Each row was made from one small tree. The marks that hang from a mark follow it in brackets, in alphabetical order. Every link used is in the known rows. Write each row's tree.
In the rows, zero is written as 128.
Known rows:
ganu{risol{gamaz zefi{mesavif} zemavan{megab}}}: [165 100 173 215 131 139 126 168 123 116  53 137 115  96 140  96  71  63
 161 129 128  94 121 187 179  49 167 156 106]
zefi{mesavif}: [138 120 121 124 129 130 142 134 117 137 110 133 140 124 146 113 132 128
 136 141 132 115 139 122 137 116 141 147 122]
zuzibi{gamaz{megab} lofada}: [138 137 151 100 125  81 140 110 133 126 166 111 153 132 121 117 140 124
 132 148 104 142 132 137 131 137 147 105 132]
megab{gamaz{risol{zemavan} zuzibi} zefi{mesavif}}: [187 120 191 158 125 117 146 139 113 127  94 143 159 110 161 112 112  98
 164 156 115  73 131 121 175 101 176 107 148]
gamaz{megab{ganu zefi} risol{zemavan} zuzibi}: [182 126 229 138 105  90 133 116 136 122 120 131 145 125 143 108 123  95
 152 150 107  56 113 118 199 103 192  67 142]
megab{gamaz ganu zefi}: [164 153 175 158 148 101 122 148 155 120  98 136 176 132 136 149 125  84
 101 130 132  94 164 103 176 116 156  79 127]
mesavif{zefi{megab{gamaz{zuzibi} ganu{risol}}}}: [175 122 178 149 118 156 102 180 137 150  86 116 149 106 154 150 109  69
 152 129 121  68 162 119 186  92 164  98 120]
zemavan{megab{zefi{mesavif}}}: [137 137 142 152 139  93 137 136 124 134  87 143 140 120 143 119 115 109
 134 155 136  85 152 115 170  89 153 130 122]
zefi{megab{gamaz{risol zuzibi}} mesavif}: [166 127 150 132 113 147 131 143 112 156  99 119 125 103 173 130 112 109
 172 144 121  72 143 107 157  97 162 122 149]
zemavan{megab{ganu{risol} zefi{mesavif}}}: [165 134 186 170 133  91 140 165 161 133  73 142 153 122 144 120 113  83
 125 152 140  67 155 124 205  74 173  95 105]
fise{bibe{lofada} zuzibi}: [139 123 149 121 126  95 144 131 142 117 188 102 121 152 104 136 124 130
 148 131 115 152  95 164  80 134 111 142  99]
mesavif{zefi{megab}}: [139 119 132 118 127 152 114 146 102 146 103 116 121 106 143 142 130 111
 146 117 125 103 156 112 142 121 147 137 121]
mesavif{zefi{megab{gamaz{zuzibi}}}}: [144 122 135 130 123 165 100 152  97 150 102 114 136 103 154 149 110  95
 160 132 117  87 160 113 151 109 144 132 140]
ganu{risol{gamaz{zuzibi} zemavan{megab{zefi}}}}: [156 130 193 206 114 136 104 150 135 121  80 140 118 109 133 118  82  71
 159 153 112  78 110 167 186  68 159 118 119]
megab{gamaz{zuzibi} ganu{risol}}: [165 133 172 158 122 136 119 162 162 132 111 127 157 130 138 136 108  86
 132 142 125  94 136 135 170 101 143  89 125]
megab{gamaz{zuzibi} ganu zefi{mesavif}}: [167 141 162 155 133 113 131 151 128 135  85 140 184 130 158 130 122  87
 131 172 130  67 161  97 192 101 166 104 131]
fise{zuzibi{gamaz{megab{ganu zefi} risol} lofada}}: [188 151 227 109 120  35 155 117 145 109 168 115 166 140 125 122 151 100
 128 145  99 110 143 128 162 149 183  60 120]
zuzibi{gamaz{megab{ganu} risol}}: [174 142 191  98 128  75 149 121 140 121 152 118 155 131 128 111 133 115
 141 124 114  95 148 112 160 139 176  67 133]
zemavan{megab{gamaz{zuzibi{lofada}} ganu{risol}}}: [158 145 184 164 108 104 122 163 174 140 118 112 145 126 140 133 102  74
 122 161 108 100 129 150 174  78 139  95 120]
mesavif{zefi{megab{ganu}}}: [152 126 150 121 124 140 111 159 116 145  95 111 137 111 148 149 136  96
 131 118 125  87 164  99 169 116 164 120 114]
megab{ganu{risol{gamaz}} zefi{mesavif}}: [186 141 185 189 135 125 133 172 147 120  62 149 165 117 148 117 128  74
 128 144 137  78 160 127 197  86 179 100  95]
fise{bibe zuzibi{gamaz}}: [133 126 141 116 140  87 137 127 116 114 183 103 141 142 106 145 127 128
 150 127 125 150 115 156  97 164 117 132 113]
fise{bibe{lofada} zuzibi{gamaz{risol{zemavan{megab}}}}}: [163 127 199 121 128  52 157 134 141 111 197  87 118 135 107 127  99 119
 177 123  97 134  85 177  97 137 145 130 109]
ganu{risol}: [143 120 153 145 129 134 131 148 151 127 122 134 124 123 124 126 120 119
 134 124 134 124 122 149 137 113 134 112 119]
gamaz{megab{ganu}}: [150 133 168 120 122 104 123 118 150 125 129 121 146 137 129 126 132 107
 116 127 122 102 142 117 162 111 154  90 126]
ganu{megab risol{gamaz{zuzibi} zefi zemavan}}: [161  83 192 212 118 165 113 154 143  99  81 138 116 108 132 108  60  52
 177 136 130 108  96 199 173  67 159 128 119]
mesavif{zefi{megab{gamaz ganu{risol}}}}: [184 125 183 152 137 144 106 182 150 143  78 116 150 103 147 157 116  68
 128 104 130  83 177 118 180  94 163  94 111]

Which tree is each row?
[183  96 197 123 127  73 171 127 104 116 129 118 152 106 148  77 120 103
 165 145 105 117 113 159 159 110 192 118 135] -> zuzibi{gamaz{megab risol{zefi{mesavif} zemavan}} lofada}
[166 134 178 135 135  87 139 126 141 126  97 139 168 132 146 116 140  98
 120 151 131  73 162  98 194  95 182  88 120] -> gamaz{megab{ganu zefi{mesavif}}}
[181 111 212 131  99  88 160 113 114 131 123 129 145 113 159  87 137 109
 161 181  96  80 107 133 179  93 185 103 136] -> gamaz{megab{zefi{mesavif}} risol{zemavan} zuzibi{lofada}}
[135 131 148 115 130  72 146 124 121 118 197  92 148 142 111 141 142 125
 141 145 111 171 105 164  90 164 116 134 105] -> fise{bibe zuzibi{gamaz lofada}}
[163 132 181 128 107  82 145 126 128 138 116 127 172 135 157 104 146  97
 134 192 110  79 137 111 193  91 178  95 121] -> gamaz{megab{ganu zefi{mesavif}} zuzibi{lofada}}
[160  86 168 203 109 182 112 172 101 135  48 123 109  89 167 111  82  65
 195 141 125  76 103 171 187  57 176 158 122] -> ganu{risol{gamaz{zuzibi} zefi{megab mesavif} zemavan}}
[177 117 184 193 140 132 129 155 162 108  69 155 146 110 139 119 101  70
 143 142 142  97 158 152 180  71 168 107 101] -> ganu{megab{zefi{mesavif}} risol{gamaz}}
[137 121 152 130 117  92 138 123 131 121 182  95 124 141 112 141 142 125
 126 142 112 162  97 166  92 140 107 139  99] -> fise{bibe zuzibi{lofada}}
[160 117 157 164 130 116 151 150 104 127  94 133 125 115 159  96  77  94
 179 154 129  74 139 147 165  74 157 133 146] -> zemavan{megab{gamaz{risol{zefi{mesavif}} zuzibi}}}
[177 150 186 197 132 111 124 172 153 124  58 145 150 116 143 118 105  65
 130 149 132  64 163 136 208  61 178 107  94] -> zemavan{megab{ganu{risol{gamaz}} zefi{mesavif}}}
[181 111 191 175 100 178  91 178 116 142  66 114 129  97 156 134 106  56
 165 131 108  67 131 143 195  85 183 123 104] -> mesavif{zefi{megab{ganu{risol{gamaz{zuzibi} zemavan}}}}}
[186 140 187 182 105 121 139 168 134 130  81 137 168 121 158 106 134  72
 141 187 113  84 136 139 199  83 173 108  96] -> megab{ganu{risol{gamaz{zuzibi{lofada}}}} zefi{mesavif}}
[167 114 156 123 133  85 182 146  96 118 132 119 149 114 150  87 132 116
 166 151 121 132 130 146 142 131 170 130 128] -> zuzibi{gamaz{risol{zefi{mesavif}}} lofada}
[166 143 203 138 127  54 153 132 129 119 133 119 144 107 132 116 121 105
 142 147  98 111 118 140 163 123 177  96 131] -> zuzibi{gamaz{risol{zemavan{megab{zefi}}}} lofada}
[183 117 173 156 127 123 158 160 112 125  91 132 157 121 165 102 103  84
 166 151 133  73 142 129 180  95 174 113 140] -> megab{gamaz{risol{zefi{mesavif}} zuzibi} ganu}
[140 131 146 106 141  76 151 131 135 112 204  96 144 155 100 137 122 133
 163 134 113 157 102 160  78 161 121 138 104] -> fise{bibe{lofada} zuzibi{gamaz}}
[153 113 151 161 128 144 121 166 112 146  65 115 148 114 173 133  99  69
 160 147 137  67 148 115 192  79 172 132 139] -> risol{zefi{megab{gamaz{zuzibi} ganu} mesavif}}
[168 132 190 153  89 122 108 123 131 126 121 104 146 126 143 113 125  78
 133 162  85 101 105 150 172  92 168 110 119] -> risol{gamaz{megab{ganu} zuzibi{lofada}} zemavan}
[178 100 201 203 121 149 119 153 149 112  66 150 145 107 147 108  85  60
 166 160 127  83 126 163 195  64 178 119 112] -> ganu{megab{zefi{mesavif}} risol{gamaz{zuzibi} zemavan}}
[173 109 185 144 144  89 154 158 139 117 101 132 169 127 138  96 108  81
 155 137 139  91 153 147 192  94 190  95 117] -> zuzibi{gamaz{megab{ganu{risol{zefi{mesavif}}}}}}
[178 117 182 140  98 135 135 143 116 154 102 100 130  94 176 125 119  94
 161 154  98  88 114 128 161  92 171 128 144] -> zefi{megab{gamaz{risol{zemavan} zuzibi{lofada}}} mesavif}
[156 144 159 139 112 118 125 142 144 139 129 110 163 134 146 137 131  93
 116 164 105 116 132 125 154 117 136 106 127] -> megab{gamaz{zuzibi{lofada}} ganu}
[155 109 176 171 133 121 138 166 152 116  94 132 138 126 131 121 109  85
 134 120 144 111 123 155 173  95 155 105 115] -> megab{ganu{risol{zefi}}}
[149 127 131 140 135 143 116 146 128 149  84 119 139 106 159 149 116 102
 136 124 130  95 160 109 150  96 150 133 134] -> zefi{megab{gamaz} mesavif}
[173 104 217 190 133 129 110 147 180 111  94 143 153 111 133 141  78  58
 144 144 132  93 124 157 182  82 159  85 134] -> ganu{megab{gamaz{zuzibi} zefi} risol{zemavan}}
[190 131 235 139 121  80 138 118 150 112 113 132 148 122 135 115 133  93
 128 123 112  71 127 116 194 107 197  62 130] -> gamaz{megab{ganu zefi} risol{zemavan}}
[157 131 181 200 102 123 126 173 137 121  93 119 121 122 139 104  89  57
 152 164 113  98 110 183 185  63 154 123 103] -> zemavan{megab{ganu{risol{gamaz{zuzibi{lofada}} zefi}}}}
[157  94 161 177 113 151 124 126  87 116  83 134 127 112 152  83  89  79
 180 155 113  85 112 168 172  67 174 155 133] -> risol{gamaz{megab zuzibi} zefi{mesavif} zemavan}
[154 122 187 180 113 100 118 155 135 126  97 107 145 118 149 125  85  56
 133 157 108  98 108 161 183  76 156 124 132] -> risol{zefi zemavan{megab{gamaz{zuzibi{lofada}} ganu}}}
[179 131 183 177 134 124 129 139 140 115  81 153 147 115 136 104 117  84
 144 142 126  79 156 146 181  69 174 102 109] -> ganu{risol{gamaz{megab{zefi{mesavif}}}}}
[174  82 203 166 111 122 137 146 132 125  81 132 145 120 153  88  95  71
 167 152 126  69 109 159 206  60 188 111 123] -> gamaz{megab{ganu{risol{zefi{mesavif} zemavan}}} zuzibi}
[150 126 159 132 138  98 141 117 126 126 107 144 154 126 140 108 133 112
 132 151 130  86 155 113 169  95 166 107 128] -> gamaz{megab{zefi{mesavif}}}
[188 120 182 153 118 106 165 160 117 129 105 119 160 120 168  99 121  83
 155 168 119  93 133 136 175  94 172 112 131] -> megab{gamaz{risol{zefi{mesavif}} zuzibi{lofada}} ganu}
[156 132 175 164 156 108 115 133 171 108 103 144 157 122 125 150 100  80
 115 130 140 111 164 124 159 101 146  85 132] -> ganu{megab{gamaz zefi}}
[173 126 213 124 121  50 144 136 166 116 188  88 162 146 105 135 134  96
 132 138 106 138 115 174 134 131 146  82  91] -> fise{bibe zuzibi{gamaz{megab{ganu{risol}}} lofada}}
[161 149 180 163 112 119 108 123 128 118 108 137 152 135 137 119 120  84
 141 162 112  68 143 121 193  93 170  87 125] -> risol{gamaz{megab{ganu zefi} zuzibi}}
